What can hang from each mark:
J_838: J_384 J_582 J_708
J_198: J_572
J_136: J_12 J_506
J_506: J_136 J_605
J_582: J_12 J_838
J_605: J_12 J_506
J_572: J_136 J_198
J_12: J_198 J_582 J_605
J_386: J_384 J_720

Every row comes from one small tree of marks. The marks that hang from a mark follow it in brackets, in the order of their numbers. Every link used is in the known rows. Which tree was each row made from?
Known rows:
J_12(J_198(J_572) J_582 J_605): [ -6  -2   6 -11  -5  11   3   9  -5   8 -10  -9  -3 -31  -6   8  19  10
 -34 -11  10  11  12   5 -17  24   5   6   3   8   3  11   4  -5  -6]
J_506(J_605(J_12)): [-16 -10  10  -2   9  -5   8  -1  -6  34   8  25  -1 -17   5   2  -3  -2
  -5   2  -4  14   0  -7  -7   2  -2   6  -5  -1   2   1 -28  12   4]
J_582(J_838): [ -9  -5   9  -4 -18   1   2   2  -1  18   2   7   6   5   0 -11   8  -2
  -9  -6  -5   0   7  -3   1 -12  -1   7  -1   4 -11  -3 -10   0  10]
J_605(J_12 J_506): [ -7  -7  10  -4  -2  -5   1   2  -5  23   5  25   3   9  -3   0  -1   3
  10  -2   8   2   8 -11  -7 -10  -2   6   1   5  -8 -13 -23  15   5]
J_582(J_12(J_605)): [ -2   1  10   1   3   6   8   8  -5  16   0   9   1   6  -3  -3  24  12
  -5  -7   6   3   7   9  -8  -2   4   6  -4   9  29  -2 -22  -6   9]
J_198(J_572(J_136(J_12 J_506))): [ 13  -6   7 -10  -5   5  -4  -4   4   1   2   4  12 -13 -12  21  11   8
  -6  -9 -13  -7  -4 -13  -3  13  -1   1 -14   1 -36  12   9  -7  14]
J_605(J_12): [-14  -5  11  -3   0   1   3  -2  -4  24  -4  25   3   0  -3   4   2   3
   2  -1  -2  15  12  -6  -3   1  -2   4  -2   4 -11  -1 -25  14  12]
J_838(J_384 J_708): [ -4  -4  10   5   6   6  -8 -11  -3  10   9  12   9   9  -4  -2   5  -1
 -15 -15  -7   8  10   5  10  -9  -2   0   1   0  21  -1 -20 -10   2]
J_838(J_384 J_582 J_708): [  5   4   9  11   1  -8 -13 -11  -2   1   4  12   4   9  -7   6   1  -8
 -18 -11  -5   7   9  11  12  -7  -1   6  -3   5  19  -3 -17 -10  -8]
J_572(J_136): [  0  -4   8   3  -9   5 -11  -3  -2  23  -6  11   8 -19  -1   0   9   2
   1  -8   0  10   2   1 -11   9   1   8  -7   3 -11  -7 -13   0  21]
J_136(J_12 J_506): [ 23 -10   7 -13   8   0  12  -2  -2   1   2  17  16   6  -9  12   1   3
  -8  -5  -6  -8   5  -8   5  -1   0   2  -9   4 -20   8  -3  -3  16]
J_136(J_12 J_506(J_605)): [ 16 -15   5 -12  13  -2  16   0  -2  10  12  18  14  -8  -1   4  -2  -1
 -14  -2 -10 -11  -7  -7  -3   6  -1   2 -11  -1  -6  13  -9  -3   6]
J_582(J_12 J_838(J_384)): [-21   3  12  -9 -15   1   0  -3   0  14  14  17   3  30   1  -7  16   3
 -21  -9  -7   1   6   1   2 -31   0   7  -4   2  29   1 -15 -14   5]
J_572(J_136(J_12) J_198): [ 27  -7  11   3  -1  17 -22  -7  -3  20  -6   3  15 -21 -12  -3  10   7
   4 -12  -6  15   2   4   3   5  -1   8 -19   3 -47   0  -9  -2  15]
J_506(J_136(J_12) J_605): [ 10 -16   6   4  15   5  10  -4  -9   6   9   5   8  -9   2  -1 -10   0
 -21  -3  -5  -6  -1   6   0   9  -1   3  -4   2  -4   2  -3   1   7]
J_838(J_384 J_582(J_12(J_198)) J_708): [  3  10   7  -1   4  -2   0  -8  -1  -2  11   8  -5  21  -7  -4   8   0
 -26  -5  -9  10  11  24  -1  -9  -5   4  -4   3  65   3 -13 -18  -9]
J_605(J_12(J_582) J_506(J_136)): [-20  -2   2   1  -7  -4   2   0 -11  12  -3  22   2   9  -1   6  -9   2
  -6   0  16   2  16   1  -2   4   4  11  -1   8 -31 -12  -1  13   6]
J_582(J_12(J_605) J_838(J_384)): [-18   5  11  -1 -12   9   0   4  -1  17  11  13  -1  31  -1  -6  21  11
 -26  -8   2   5   1   2   1 -27   2  -1  -2   3  43   0 -24 -14   0]
J_12(J_582(J_838) J_605): [-10   2   6  -2 -23   5   2   9  -5  22  -6   4   3  -5  -1  -9  15   1
 -23  -6  11   5   7   5   2   6   5   8  -2   8 -28   3  -5  -3  -3]
J_572(J_136 J_198): [  6  -5   9   6  -9  14 -22  -4  -2  29 -11  11  14 -28  -7   2  15   6
  10 -10  -2  22   4   5  -3   5   2  16 -16   1 -23  -3 -19   0  20]
J_582(J_12 J_838): [-18   2  10 -11 -18  -2  11  -1  -2  19  11  15   4  21   1 -15  19   3
  -8  -3  -8  -2   8   4   0 -20  -1  10  -4   6   2   0 -10  -6   9]
J_386(J_384 J_720): [-13  -1  10   4  -1   2 -11  10  -8  19  -3  32  11   7  -4   1   0  -2
  -8  -8  -2  -3  12   9  -3   5  -3  11  -6  16  -1  -2 -15  -1  12]
J_582(J_12(J_605(J_506)) J_838): [ -9   0   9   2 -19   0   4  13  -3  20  12   6  -2  27  -1 -19  20  11
  -4  -5  12 -13   1   1  -3 -22   1   9   1   6  24 -13 -19  -3  -1]
J_386(J_720): [ -3   0   6  -2   2   0  -4   0  -9  22  -7  20   7  -5  -5  -5   3  -6
  -7 -10   3  -8  10   6  -8   7   1  11  -6   9 -24   2  -7  -1  16]
J_198(J_572(J_136)): [ -6  -3   9  -2 -12   6 -10  -2   1  16  -6  -1   4 -26  -4  13  17   6
  -6 -12  -7   5   4  -5 -11  11   1  10  -8   4 -23  -1  -3  -1  13]
J_582(J_12 J_838(J_384 J_708)): [-22   5  11   0 -16   5   1 -11   0  15  20  10   4  37  -1 -16  17   0
 -20  -8 -15   0   8   8  14 -29  -5   1  -4   0  26   0 -18 -18   0]
J_838(J_582): [ 11   0   8  -1  -3  -9  -5   1  -4   8  -5  10   3 -10  -2   7   3  -4
  -4  -5   4   5  10   7  -1   5   2  14  -5  12  -6  -3 -12   2   3]
J_198(J_572): [ -8  -7  11 -11  -1   3  -1   2  -2   9  -2   1   4 -17  -4  14  16   9
 -11 -14  -4   1  13  -6  -7   3   1   8  -2   7 -13   3  -9   1   7]
J_136(J_12): [ 21  -9  13  -7   6   5   3  -2  -4   7   2   5  11  -1  -7  -3   5   3
  -9 -12  -2  -5   9  -2   3  -2  -2   2  -4   8 -21   1  -5  -1   9]
J_838(J_384 J_582(J_12) J_708): [  2   9  10   6   0  -6  -4 -10  -2   2  10  15  -1  24  -6   2  15  -4
 -17  -9  -8   3  10  18  11 -13  -1   8  -9   7  39  -4 -15 -16  -7]
J_198(J_572(J_136(J_12))): [ 12  -4  13  -2  -2   9 -11  -6   1   4   0 -10   6 -19 -11   8  13   7
  -9 -13 -11  -4   1  -6  -3   9  -2   2 -10   5 -37   4  11  -4  10]
J_506(J_136 J_605(J_12(J_198))): [-15 -12   2   1  13   8  13  -2  -9  18   5  18  -8 -11   5  -1 -17   7
 -22  10  -4  23   4   6 -17  10  -3   4   2  -5  45   3 -17  12  10]
J_506(J_136 J_605): [-11 -12   2   7   8   3   7  -1  -9  16   2  12   5 -15   9   3  -5   2
 -16  -3  -1   2   3   9  -9  11   2   8  -2   2  21  -1 -15   4  13]
J_572(J_136(J_506) J_198): [  9  -6   3  -4 -13  11 -14  -5   0  24 -12  23  16 -22  -9  12  10   6
  12  -6  -4  20   0  -1  -2  12   3  14 -20  -3 -17   3 -24  -4  23]

Which tree is each row?
[ 33 -12   8  -4  12  11   2  13  -5   1   5  -9   2   2 -10 -17   3  15
 -15  -7  14  -8   3   1 -15  -2  -3  -2   8   5  23  -7  -2   0  -4] -> J_136(J_12(J_198 J_605(J_506)))
[ 26  -8   4 -11  -2  13  -1  -3   2   4   1   9  10  -9 -12  -2  -1   7
 -12   0 -10   5  -4  -1 -13   9  -4  -1 -11  -4   5   9   5  -6  17] -> J_572(J_136(J_12(J_198) J_506))
[ 15  -2   4   8   5  13   6   2 -10  -1  -7  -2   8   0  -7   3   2   9
 -27  -9  15  -1  11  12   4  20   5   3  -2  10 -30   2  12  -5   2] -> J_506(J_136(J_12(J_582 J_605)))
[ 25   0   9   9  -2  21 -19   0  -4  21 -13   3  11 -28 -14  -4  18   6
  -9 -13   9  18   3  11   4  24   5   8 -19   6 -52   6  -2  -7   2] -> J_572(J_136(J_12(J_582 J_605)) J_198)
[ 23 -17   3 -18  16   4  16   0  -3   7  13  10   6 -12  -4  -1  -7   0
 -24   1 -12  -2  -5  -2 -14   9  -4  -1  -6  -4  23  17  -3  -3   5] -> J_136(J_12(J_198) J_506(J_605))
[  1  -4   6 -11  -6   4  -2  14  -5   7  -3  -9  -5 -17  -7   5  15  14
 -29 -11  20  -3  11   3 -20  15   3   9   5   9  -1  -1   3  -3 -10] -> J_12(J_198(J_572) J_582 J_605(J_506))
[ -6   3   8  -3  -8  17   4   7   1  13  -2  -9  -9 -16  -9   2  29  20
 -18  -6  -1  12   0   8 -27  13   1   2  -5   1  42   4  -6 -10   7] -> J_582(J_12(J_198(J_572(J_136)) J_605))
[-23  -7   1  -3   2   3  14  -3 -11  21   6  19  -7 -17   5   1 -16   0
 -29   9   1  21   8  12 -16  21   0   9   0   0  12  10  -3   9   3] -> J_506(J_136 J_605(J_12(J_198 J_582)))
[  4  -2   4  -5   1  10   5   9  -7  13 -11   6   1 -20  -5  -4  10   5
 -28  -5  15  14  11  12 -17  19   5   7   3   7  14   5  -6  -3  -1] -> J_12(J_198 J_582 J_605)
[ 24 -13   4  -1   8   9   4   2  -8 -11   6  -4   6  15  -7 -11 -11  12
 -13  -3   7 -10  10   7 -12  -5  -3   4   5   5  28 -12  11   2   9] -> J_605(J_506(J_136(J_12(J_198))))
[-19   4   8   2 -19   1  -9 -11  -3  14  10  10   7  16   0 -11   7 -10
 -33 -12  -7   3  10   6  20 -13  -1   5  -2   3 -17   4  -2 -16  -8] -> J_12(J_582(J_838(J_384 J_708)))
[ -3  -6   3 -15 -13   9   0   0   4   6  -5   5   4 -22  -9  18  10  10
 -14  -4 -11   8   0  -6 -22  14  -1   4  -7  -4  11  10   2  -6  17] -> J_12(J_198(J_572(J_136(J_506))))
[  5  -5   4  -7  -4   3  -2  13  -7  11  -5   5   0 -15  -6 -10   7   7
 -21  -7  23   0  10   8 -19  11   5   9   5   9  16  -6   1  -2  -5] -> J_12(J_198 J_582 J_605(J_506))
[-13  -5  -1  -3  -6   0   7   2 -12   9  -2  18  -3   5  -2   2 -14   5
 -16   3  16   8  16   9 -13   7   0   9   4   4  -2 -10   8  11   4] -> J_605(J_12(J_198 J_582) J_506(J_136))
[-13 -12   3 -12   8   2  20   0  -3  26   9  33  -2 -11   1   5 -11   3
 -15  10 -10  19  -1  -6 -18   8  -3   1  -4  -8  35  13 -21   9   7] -> J_136(J_506(J_605(J_12(J_198))))
[ 19  -1   8   1 -10  13 -20  -9  -4  21  -9   6  17 -29 -12  -2  12  -1
  -4 -15   1  13   7  11   6  17   3  14 -21   6 -70   6  13  -7   7] -> J_572(J_136(J_12(J_582)) J_198)
[  2  -8   2  14  -1   4   0  11 -11   4  -7   4   4   9  -1   2   2  16
  -4  -5  23  -3   7   1  -9   1   5   8   6   8  21 -16 -14   5  10] -> J_12(J_605(J_506(J_136)))
[  1  -3   7   1  -7  18  -8   7   0  11  -7 -11  -7 -32 -10   4  18  16
 -19  -8   1  15  -1   1 -27  20   1   0  -1   0  23   4  -7  -5   7] -> J_12(J_198(J_572(J_136)) J_605)
[ -4  -2   0 -20 -17   3  -1   0   2   8  -8   8   3 -28  -8  21  12   4
 -22  -3  -5   9   5   1 -19  27   3  10 -12   0 -16  17  19 -10  11] -> J_12(J_198(J_572(J_136(J_506))) J_582)
[ 23 -11   7   4   5   3   0   0  -9  -5   5   2  12  13  -5  -3  -9   9
  -5  -7   9 -16   8   0   2  -6   0   7   2   8 -10 -13   4   4  10] -> J_605(J_506(J_136(J_12)))
[-20  -8   8  -7   1   9   0  -2   0  28   7   8 -13 -35   0   7   1   5
 -19   2 -14  19  -6  -5 -27  19  -5   0  -7  -7  18   6 -11   7   4] -> J_506(J_605(J_12(J_198(J_572(J_136)))))
[ -6  -4   4  -8 -14   1  -3   0   2  10  -7  10  10 -19  -8  24  14   8
  -4  -8  -8   3  -1 -11 -11  13   2   8 -12   0 -23   8  -3  -4  18] -> J_198(J_572(J_136(J_506)))
[-13  -1  11   5 -14   7  -8 -10  -1  12  12   6   7  22  -1 -15   6  -5
 -22 -11 -13   5   6   0  17 -24  -5   0   1  -2  14  -2 -18 -12   0] -> J_582(J_838(J_384 J_708))
[  1  10   8   9  -3  -8   7  -5  -3   8   6   9   0  12  -5  -4  15  -5
  -3  -4  -8  -5  11  21   8  -2  -2  13  -8  11  13  -5 -10  -7  -2] -> J_838(J_582(J_12) J_708)
[-23  -1   8 -17  -6   5   7   0  -3  17  -4  10  -8 -18  -6  12   5   5
 -26  -5  -2  18  18  -1 -14  15  -1   7  -1   5 -23  10   2   5   0] -> J_605(J_12(J_198(J_572) J_582))
[-19   4  10  -3 -12   9   3  -9   1  12  22   5  -4  35  -3 -25  11   4
 -29  -5 -18   7   9  14   2 -26  -8  -2  -1  -4  63   1 -12 -19  -2] -> J_582(J_12(J_198) J_838(J_384 J_708))
[  4   7   6  -6  -1   2   8  12  -1  -2  -3 -10 -15  -6 -10   9  25  17
 -26  -3   4   8   8  14 -19  12   2   9  -2   9  50   6  -9  -8  -8] -> J_838(J_582(J_12(J_198(J_572) J_605)))
[  6  -6   3 -11   1  12   7  -3  -6 -14  -4 -14   1 -12  -9  10   0   8
 -39  -8  -2  -2  17  12  -7  25   1   6  -1   7 -21  12  29  -7   1] -> J_506(J_136(J_12(J_198(J_572) J_582)))
[ 14  -6   4   1   1  -1  -1  -1 -11  -6   1   3  12   7  -4   0  -7   2
 -15  -8  15 -19  14   7   5   6   3  11  -1  10 -35  -9  20   0   3] -> J_605(J_506(J_136(J_12(J_582))))
[-30  -4   4 -14 -14  -1  13   0  -5  36  11  17  -9 -11   7 -16  -5  -8
 -32   9  -6  15   3   3  -9   5  -3   8  -2  -3   0  10  -7   6  -7] -> J_506(J_605(J_12(J_198 J_582(J_838))))
[-24   4   5  -3 -23   8  10  -5  -3  25  12   9  -6   9  -3 -22   2  -5
 -23   3 -13  16  12   8   5  -1  -7   5   0  -2 -18   3  -3   2  -7] -> J_605(J_12(J_198 J_582(J_838(J_708))))
[ 15 -14   5  -6   7   8   2   3  -6 -19   5 -17   0   5 -10   2  -4  19
 -21  -7   3 -13  11   0 -11  -2  -4   3   5   4   9  -6  16  -1   2] -> J_605(J_506(J_136(J_12(J_198(J_572)))))
[ 24  -7   6  -1  -5  14 -14  -6   0  13  -3  16  20 -12 -14   8   6   7
   7  -7  -9  12  -1  -1   5   6   0   6 -22  -2 -39   7  -8  -6  18] -> J_572(J_136(J_12 J_506) J_198)
[ 18 -10  10 -17   9  12   4   1  -1  -4   3 -13   0 -13 -11   0  10  13
 -24 -11 -10  -3  12  -1 -12   6  -5   1   0   4  -3   9   9  -5   3] -> J_136(J_12(J_198(J_572)))
[-22  -6   7  -7   5  -7  10  -2  -8  36   5  29  -1 -23   5   6  -2  -8
 -16   1   0  14   5   0  -3  17   2   9  -7   4 -33   7 -16  10  -2] -> J_506(J_605(J_12(J_582)))
[-14   1   8 -15 -17   4  14   2   0  17  10   7  -3  15  -1 -22  15   6
 -18   2 -10   3  10  10 -13 -18  -4   9   1   2  36   1 -11  -6  10] -> J_582(J_12(J_198) J_838)
[ -1  -8   4 -14 -12  -5  13  -2  -3  17  13  12  12  -2   1  -5  -1 -11
 -29   1  -9 -16  -6  -3  10   2  -1   7 -11   0 -44  18  10  -7  -6] -> J_136(J_12(J_582(J_838)) J_506(J_605))
[ 34  -8   8   6  -1  15 -11  10  -3   7   4  -7   0  -7 -14 -17   4  13
  -9  -7  11  -1  -6   0 -22   4  -2  -3  -1   0  14 -11   3  -2   4] -> J_572(J_136(J_12(J_198 J_605(J_506))))
[ 28  -7   6  -6   7   7   0  11  -7   2   0  -7   3  -5 -12 -13   3   8
 -25  -9  20  -7   7   6 -12  10   2   3   3   8  -2  -2  14  -4  -9] -> J_136(J_12(J_198 J_582 J_605(J_506)))
[-10  -3   6 -18  -3   3   3   1  -2   8  -5  -4   0 -26  -5  10  14   4
 -29 -11   0   7  17   6 -14  18   1  10  -1   8 -11  10  11  -6   1] -> J_12(J_198(J_572) J_582)
[ 27 -11  12   3  10   4  -3  10  -6   6   5  -3   8   7 -10  -8   7  11
  -7 -10  16 -13   2  -6  -4  -4   0   0   2   9  -5 -10  -7   3  -2] -> J_136(J_12(J_605(J_506)))
[  4   8   6  -1   4   1   0   7  -2  -2   1  10 -10  12  -8   5  15  10
 -31  -3   9  16   5  18 -15  -6   2   3  -1   5  84   3 -15 -13  -6] -> J_838(J_384 J_582(J_12(J_198 J_605)))
[ 24  -3   1 -14  -9   6   2  -4   0   6  -2  13  10 -16 -11   4   0   1
 -23  -3  -5   6   2   5 -13  19   0   5 -13   0 -23  14  21 -10  12] -> J_572(J_136(J_12(J_198 J_582) J_506))
[  3  -4  -2   4  -4   8   2  12 -12   1  -7   0   0  -6  -3  -3  -3  13
 -26  -2  27   3  13  14 -18  14   5  10   7   7  26  -9   3   3   3] -> J_12(J_198 J_582 J_605(J_506(J_136)))
[  8   8   7   3   0  -3   7   9  -4  10  -5   6  -4   4  -5   4  20   7
  -7  -3   8   3   5  16  -7   5   4  12  -7  13  25  -2 -18  -3  -2] -> J_838(J_582(J_12(J_605)))
[-28   4   8   2 -26   0   6  -9  -4  29   9  17   1  11  -1 -14   4 -10
 -14   0 -11  10  12   2  17  -1  -4   6  -4   3 -48   2  -6   2  -5] -> J_605(J_12(J_582(J_838(J_708))))
